Each row was made from one path, in order. Every step used is in the known rows, and no mark comes twice. Write each row's path.
In the rows, 128 means zero.
Known rows
posu > bitas > peduf: [152 125  93 145 107 138 136 140 166 141 141 111 122 134 130 115 133 115
 130 125 115 117 113 140]
peduf > bitas > posu: [124 131 107 126 136 131 135 151 116  92 105 133 119 124 127 144 128 129
 126 127 120 144 120 132]
bitas > posu > zake > dumim: [127 145 149  74 131 144 121 167  54 100  95 210 125 146 140 115 131 140
 135 125 140 120 135 121]
fadi > lolod > bitas: [141 138 155 154 127 135 125 134 160 163 140 139 129 110 139 133 134 126
 127 137 133 151 145 124]
bitas > posu > zake > dumim > gevo: [112 139 163  82 131 139 119 153  52  61  93 180 123 149 117 112 126 141
 137 141 151 121 133 124]
zake > posu > fadi > lolod > bitas: [150 133 150 124 138 141 125  89 171 193 154 117 153 121 143 130 128 126
 125 120 126 130 133 122]
peduf > bitas > lolod: [113 127 118 202 117  94 120 148 190 128 132 109 108 120 130 138 123 133
 132 112 117 140 138  96]
lolod > bitas > posu > fadi: [148 131 133  99 128 186 135 124 141 140 139 144 149 122 144 142 124 122
 114 142 120 132 132 153]
gevo > peduf > bitas > posu > zake > dumim: [107 125 127  43 151 150 128 145  22  84  95 134 110 136 144 108 135 142
 143 120 136 124 130 142]
fadi > peduf > bitas > lolod: [109 123  97 190 105  56 125 133 194 121 141 119 116 118 113 139 120 127
 128 136 125 136 130 112]
peduf > bitas > posu > fadi: [128 126 102 117 141 152 139 122 148 122 125  86 134 133 130 152 125 124
 115 126 111 132 120 137]
posu > zake > dumim > gevo > peduf > bitas: [ 87 115 147  90 150 115 118 118  57  94 105  67  99 148 118 105 134 142
 151 132 155 120 134 124]
posu > fadi > lolod > bitas > peduf: [155 130 123 131 128 161 136 108 182 174 174  94 149 126 143 145 131 121
 120 153 129 133 131 149]
dumim > gevo: [119 123 155 185 122 115 121 133 136 133 126 128 124 137  99 127 128 128
 128 134 141 120 128 115]
zake > posu: [140 129 142 155 125 109 119 135 115 170 123 184 131 133 122 117 131 132
 135 104 130 109 116 107]
gevo > peduf > bitas > posu > fadi > lolod: [125 116 122 110 155 170 142  88 107 142 141  47 137 117 136 141 134 123
 115 108 109 130 127 149]
posu > zake > dumim > gevo: [108 134 167 123 128 109 111 145  93 108 105 148 116 156 115 110 129 140
 143 138 159 117 138 104]
lolod > bitas: [140 131 143 147 123 141 124 146 149 160 132 159 126 119 136 131 131 127
 129 143 136 138 136 131]
lolod > bitas > posu > fadi > peduf: [146 126 112  87 117 149 140 110 141 136 147 158 157 120 127 143 121 116
 109 167 128 126 123 171]
gevo > peduf > bitas > lolod: [108 110 127 182 124 117 123 125 141 144 142  89 105 113 133 121 128 134
 134 102 117 124 137 114]
fadi > lolod: [136 136 154 184 127 119 123 135 148 173 137 138 130 124 125 135 135 125
 124 113 129 133 138 105]
peduf > bitas > posu > zake > dumim > gevo: [ 96 136 133  72 144 119 124 149  70  30  83 121 109 148 118 121 125 142
 142 147 147 140 130 127]
fadi > lolod > bitas > posu > zake: [142 148 147  69 132 141 129 159  61 105 104 204 135 110 151 123 131 131
 126 140 133 157 143 141]

Which path is each row?
[100 115 126  68 147 130 133 131   5  58  87 114 111 128 114 108 129 136
 134 132 136 128 119 152] -> dumim > gevo > peduf > bitas > posu > zake
[138 129 128 199  94 117 122 141 211 151 143 116 116 116 136 112 124 118
 128  93 103 128 141  97] -> posu > bitas > lolod
[ 92 108 151 140 147 134 121 103 117 108 128  40 102 141 110 119 133 136
 145 131 148 119 130 130] -> zake > dumim > gevo > peduf > bitas
[120 118  87 142 128  88 135  99 190 165 147  66 135 136 112 150 124 116
 118 146 128 122 118 131] -> posu > fadi > peduf > bitas
[143 136 144 139 134 164 135 114 142 155 143 123 152 126 132 147 129 121
 109 113 115 127 132 128] -> bitas > posu > fadi > lolod
[128 133 116 127 147 148 140 111 158 122 133  67 138 124 134 156 127 122
 114 120 110 145 128 129] -> peduf > bitas > posu > fadi > lolod
[143 125 136 145 130 128 123 100 148 199 141 137 146 142 128 127 127 126
 126 102 124  99 117 107] -> zake > posu > fadi
[143 129 127 178  98 103 120 128 189 147 136 141 123 117 136 100 123 124
 136  81 103 117 129  94] -> zake > posu > bitas > lolod
[135 140 132  88 126 128 127 169  40 109  90 219 128 132 132 119 129 133
 126 123 130 125 125 127] -> bitas > posu > zake
[118 118  92 160 115  61 125  86 202 148 155  98 137 127 120 134 114 126
 126 120 117 114 118 108] -> zake > posu > fadi > peduf > bitas > lolod
[146 135 138 108 124 165 132 155 110 111 120 192 134 113 141 133 129 128
 122 147 127 144 131 150] -> lolod > bitas > posu
[127 118  86 123 132  75 132  84 169 162 140  89 142 137 113 136 122 121
 126 132 126 113 105 127] -> zake > posu > fadi > peduf > bitas
[107 121 172  63 138 160 122 133   4  77 101 157 121 143 120  97 133 141
 139 130 152 105 132 145] -> bitas > posu > zake > dumim > gevo > peduf
[147 142 151 120 129 161 133 145 121 114 130 175 138 103 143 136 131 127
 120 139 125 157 139 144] -> fadi > lolod > bitas > posu
[112 117  93 180 110  75 129 102 222 150 161  73 132 126 117 146 116 121
 119 134 118 124 130 114] -> posu > fadi > peduf > bitas > lolod
[159 127  91 126 112 123 134 126 145 137 136 136 128 135 131 104 132 120
 138 110 116 108 101 133] -> zake > posu > bitas > peduf
[121 127  87 113 125  99 139 136 118  85 115 146 128 122 112 144 125 123
 121 152 127 140 112 151] -> fadi > peduf > bitas > posu
[150 135 127 141 124 142 132 137 150 142 155 141 133 117 139 134 135 127
 129 155 136 144 132 146] -> fadi > lolod > bitas > peduf
